Each row was made from one small tree. Brackets hold a mark, then the marks that hang from it, in alphabetical order. Every link used is in the known rows. Write each row's tree.
Known rows:
[N X [Z B J]]: [-13   7  45 -17  -8  24  17 -13   9  -2 -10  27 -15  27   6 -23  29 -22
  -2   3  25   3 -12 -63 -35 -16  12  30  14]
[Z J [P N]]: [-24  21  21 -22 -24   9 -15 -13  23   0 -27  16 -18  19  13 -30  -5  -7
  -9  -2  16  20  -9 -13 -10 -31  -6  22  -5]
[B [Z [P N] X]]: [-10  43  29  -8 -14  21 -11 -17  43 -14 -19  -2 -13  -7 -14 -19  19 -11
 -31   6  13  13 -29   6 -15 -24   0   6  -1]
[B Z]: [ 23  15  33  23 -12  12   4 -19  -4  -5 -14 -16 -17   7  13  -8   8  28
 -13  22  -4   1  -9  19 -29 -29  -1 -23  39]
[J [Z X]]: [  0  13  38  13 -22  13 -16 -31   4  -3 -13   7 -31   6  27  -9   1   4
 -28  -8  11  12 -43   1 -16 -22  12  -3  10]
[E Q]: [ 14   1  23  31 -39  -1  -2 -15 -10   7 -26  -2 -20  12  34 -25  -7   6
 -10  16   1   3   9  14 -23 -41   2 -23  19]
[B [Z J P [X N]]]: [-25  44  30 -27 -19  21 -15  -9  47 -25   3   6  -2   0 -11 -21  32 -28
 -24  -1  24  25 -19 -16 -15 -10  16  26   7]
[Z [P N] X]: [-17  36  20 -11 -26  13 -19 -22  33  -3 -23  12 -26   7   0 -25   1 -16
 -24  -4  19  19 -32   2  -5 -29  -4  10 -10]
[N [Z J P X]]: [-27  32  30 -30 -14  17 -10 -12  34 -11  -4  22 -18   5  11 -23  16 -25
 -17   4  30  15 -28 -38 -23  -3  16  34  -1]
[P Z]: [ -2   0  19   2 -23  12  -7 -14  -9   0 -23   2 -25  19  22 -19 -12  18
 -10  11  11   4  -8   3 -18 -33 -11  -8  15]
[E [Q [B [Z P]] [Y D]]]: [ -1  19  30  58 -31  -5  16  19  15  -8 -22 -15  17 -41  11 -19  -2  15
 -13  15 -22  -7  21  52 -19 -23  -3 -20  27]
[P [Z J X]]: [-26  15  24 -19 -23  16 -12 -13  15  -9 -12  20 -15  14  22 -22   3  -7
 -15   0  18  12 -13 -25 -23 -12   5  17  -1]
[Z B J P]: [-19  28  41  -8 -21   4  -5 -19   6 -16  -6  12 -10  20   8 -24   5  -6
  -1  -2   9  14 -19 -17 -44 -19  13  25   9]
[Q B E]: [ 27   2  21  49 -29   3   0 -19 -20   6 -15  -4  -6  -1  30 -14 -26  42
   4   1 -12 -14 -23  36 -30 -48 -18 -32  53]
[Y D [Q E]]: [ 13   2  18  45 -30 -12  26  -2 -28  -5   1  17   6   7  25  -3 -42  65
  15   9 -10  -9 -10  32 -22 -16  -1 -34  24]
[E [Q Y]]: [  7   8  23  49 -42  -6   0  -2  -8   6 -29  -7 -18  -4  31 -19  -4   7
  -7  19  -7   0  23  22 -12 -38  -8 -33  19]
[B [Z P [X N]]]: [ -9  44  27 -10 -21  22 -15 -14  41 -22  -1  -5 -11  -3 -17 -17  26 -20
 -28   3  23  21 -27   4 -11 -18   9   7  12]
[D Q]: [ 27  11  15  25 -16   8   1 -13 -21  13 -10   3 -12  14  30  -3 -13  29
   2   5   3  12 -14  23 -18 -26  -5 -11  28]
[B [Z X]]: [ 14  30  35  18 -12  16   0 -23  13 -11  -6  -8 -15  -2   6  -8  19  11
 -23  15   1   4 -24  12 -30 -17   8 -16  28]
[Z B J P [X N]]: [-39  43  36 -26 -30  16 -17 -17  31 -26   4  25  -6  19 -12 -25  22 -42
 -11 -19  30  31 -30 -29 -24 -11  21  40  -7]
[B [Z J [P N] X]]: [-26  44  32 -25 -12  20 -11 -12  49 -17 -15  11  -4  -4  -7 -22  24 -18
 -27   2  14  17 -21 -15 -20 -15   6  25  -6]
[N P [X [Z J]]]: [-22   1  29 -29 -17  24  10   2  29  -1   2  10 -23  27   9 -30  28 -24
  -4   8  40   8   7 -57  -4 -21   2  36  20]
[E [Q [B [Z P [X N]]]]]: [ -5  31  23  15 -36  20 -16  -4  45 -13 -12  -7   8 -24  -6 -29  25 -35
 -27  -6  14  11 -13  25 -16 -34   7   9  16]
[D [Q B E Y]]: [ 30  12  11  71 -24   3   8   3 -27  13  -9  -5  14 -24  29   5 -25  49
  14  -2 -21 -12 -10  53 -17 -37 -28 -34  53]
[Q B E Y]: [ 19   9  20  67 -31  -1   3  -7 -19   5 -18 -10  -5 -18  27  -7 -22  43
   6   5 -21 -17  -8  45 -18 -45 -27 -42  54]
[Q E Y]: [ 14  13  23  52 -32  -4   5  -9 -19  -3 -14  -9 -15  -4  23  -5 -18  41
   2  18 -13 -11  -3  24 -16 -37 -17 -46  39]
[X N [Z B J P]]: [-44  28  32 -30 -30  21 -13   2  19 -36   9  15  -2  32 -12 -26  19 -40
   3 -14  42  29 -12 -31 -21 -17  18  49   2]

Which tree is each row?
[-41  43  38 -24 -23  16 -14 -19  33 -19 -13  28  -7  14  -9 -27  15 -33
 -14 -16  20  23 -32 -28 -29 -16  10  39 -19]  [Z B J [P N] X]
[ 28  23  24  58 -10  11  24   4  -6  -8   8   3  37 -32  12   6 -14  47
  -5  -1 -20 -10 -29  49 -35  -7   3 -24  45]  [Y [D [Q [B [Z X]] E]]]
[ 11   6  31  73 -29  -3  22  17  -4  -3 -26 -13  16 -33  21 -12  -5  27
  -8  18 -27 -11  28  53 -19 -26  -5 -35  38]  [E [Q [B Z] [Y D]]]
[ -2  29  27  -3 -13  17  -7 -14  26  -8 -27  -9 -14   2  -8 -19   9   6
 -20  12   7   9 -15  12 -15 -36  -9  -1  10]  [B [Z [P N]]]
[-11  30  36   6 -30  19 -11 -24   5 -17  -3  15 -16  24  -8 -15  15 -23
 -11 -13  24  23 -31  -6 -19 -22  11   7   9]  [Z B [X N]]
[-38  23  37 -36 -19  24  -9  -6  20 -21  -6  23  -5  25 -11 -25  20 -36
  -3  -8  39  24 -18 -45 -24 -16  14  46   1]  [X [N [Z B J P]]]
[  4   0  22  70 -42 -10  14  13 -15   7 -30   1   3 -20  35 -19 -23  21
  -1   8 -20  -5  25  49  -9 -31 -10 -32  28]  [E [Q B [Y D]]]
[-13  43  37 -14 -12  13  -7 -15  39 -21   1   2  -5  -7   3 -18  26  -8
 -24   9   9  13 -22 -11 -35  -6  18  17  12]  [B [Z J P X]]
[ 19  -2  16  60 -30  -9  23   0 -29   3  -3  16  16  -7  29  -6 -47  67
  20  -4 -17 -15 -15  53 -24 -25 -11 -30  38]  [Y D [Q B E]]
[ 36   7  22  63  -9   7  29   8 -23  -2   0  -5  35 -23  19   6 -25  64
   4   6 -26 -14 -14  55 -34 -19  -7 -30  56]  [Y [D [Q [B Z] E]]]
[ 12   3  21  63 -41  -2  -1   0  -9  13 -33  -8  -8 -18  35 -20  -8  10
  -2   6 -14  -6  18  43 -13 -47 -17 -29  34]  [E [Q B Y]]
[-22  24  33 -19 -21  25  -8 -11  13 -18  -9  12 -14  23 -17 -20  15 -28
  -7  -3  37  19 -27 -25 -19 -25   8  28   6]  [X [N [Z B P]]]
[-25  20  43 -31  -8  22  10 -12  29  -8  -6  25 -13  19  -5 -28  31 -34
  -6   1  30   8 -19 -65 -35 -13  15  45   3]  [N X [Z B J P]]
[ -9  13  31 -14 -12  25   1 -15  24   2 -11   8 -30   7   4 -17  18 -13
 -20  13  31   5 -25 -33 -11 -15   1  14  18]  [N P [Z X]]
[-18  29  31 -20 -12  16  -7  -8  32 -11 -23   3  -5   5  -1 -24  14  -1
 -16   8   9  15  -6  -9 -20 -27  -2  18   5]  [B [Z J [P N]]]
[ 25   3  14  47 -17   3  16   1 -27  15 -10  11   9  -1  34  -4 -32  43
   7  -7 -10   6 -12  50 -16 -18  -6 -11  36]  [Y [D [Q B]]]
[ 17  23  17  45 -17  19  16  10   2 -12  10   8  39 -24  -1   4  -9  27
  -5 -11  -4   3 -25  43 -15 -11   2 -15  40]  [Y [D [Q [B [Z [X N]]] E]]]
[ 25  15  30  69 -20   7  10  -2  -9  -6 -14 -24   8 -32  13   0  -4  48
  -1  16 -28 -22  -6  49 -28 -41 -23 -45  63]  [Q [B Z] E Y]
[-29   7  43 -26 -15  26  15  -1  23 -12   7  14 -14  31  -6 -29  36 -33
   1   1  39   7   0 -66 -24 -18  10  47  17]  [N P [X [Z B J]]]
[-25   7  41 -28  -8  31  12  -9  19   2 -26  36 -13  31  -5 -27  28 -32
  -4  -4  31   8 -11 -67 -19 -25   2  38  -4]  [P [N X [Z B J]]]
[ 30   1  13  60 -22  -1  21   4 -33   8  -4   9  22  -9  33   0 -43  59
  12  -4 -19  -8 -17  51 -25 -24 -10 -27  46]  [Y [D [Q B E]]]
[ -1   4  25  56 -43 -13  17  10 -13   0 -25   2  -7  -6  31 -18 -18  19
  -6  20 -13   1  30  28  -7 -21   0 -36  14]  [E [Q [Y D]]]
[-22  26  35 -27 -15  29  -5  -7  43 -14   2   4  -5   5 -10 -20  38 -22
 -22   4  28  20  -8 -31  -8 -13   8  24  20]  [B [Z J [X [N P]]]]
[  3  21  33  68 -30   1  18  13  12  -9 -18  -5  17 -42  15 -12   6   9
 -19  11 -21  -7  13  46 -19 -14   4 -29  28]  [E [Q [B [Z X]] [Y D]]]
[ 33   9  30  51 -17  11   7 -15 -11  -5 -11 -19   6 -15  16  -8  -7  47
  -4  12 -20 -20 -20  41 -39 -43 -14 -35  63]  [Q [B Z] E]
[  9  21  23  32  -9   5  22  14   3 -11   8   5  45 -29  15  -4 -17  45
   3  -1 -18  -6 -13  33 -40  -8   3   3  39]  [Y [D [Q [B [Z J P]] E]]]
[-31  37  22 -29 -31  14 -23 -14  38 -15  -1  20 -16  14   3 -27  13 -32
 -16 -11  31  32 -22 -21  -5 -14  13  29  -4]  [Z J P [X N]]
[ 25   5  25  62 -17  -1  31   4 -18  -8   0   2  29 -20  15   1 -29  72
  13   6 -24 -21 -12  57 -34 -20  -6 -33  48]  [Y D [Q [B Z] E]]
[ -9   8  38 -11  -9  31  12 -15  13   5 -30  25 -23  28 -11 -23  23 -25
  -8   0  30   4 -19 -46 -15 -34  -5  20   2]  [P [N X [Z B]]]
[-44  21  33 -30 -28  26 -15 -10  16 -25  -4  30  -2  24  -5 -23  18 -35
 -11 -17  33  24 -18 -39 -22 -12  12  36 -10]  [P [Z B J [X N]]]
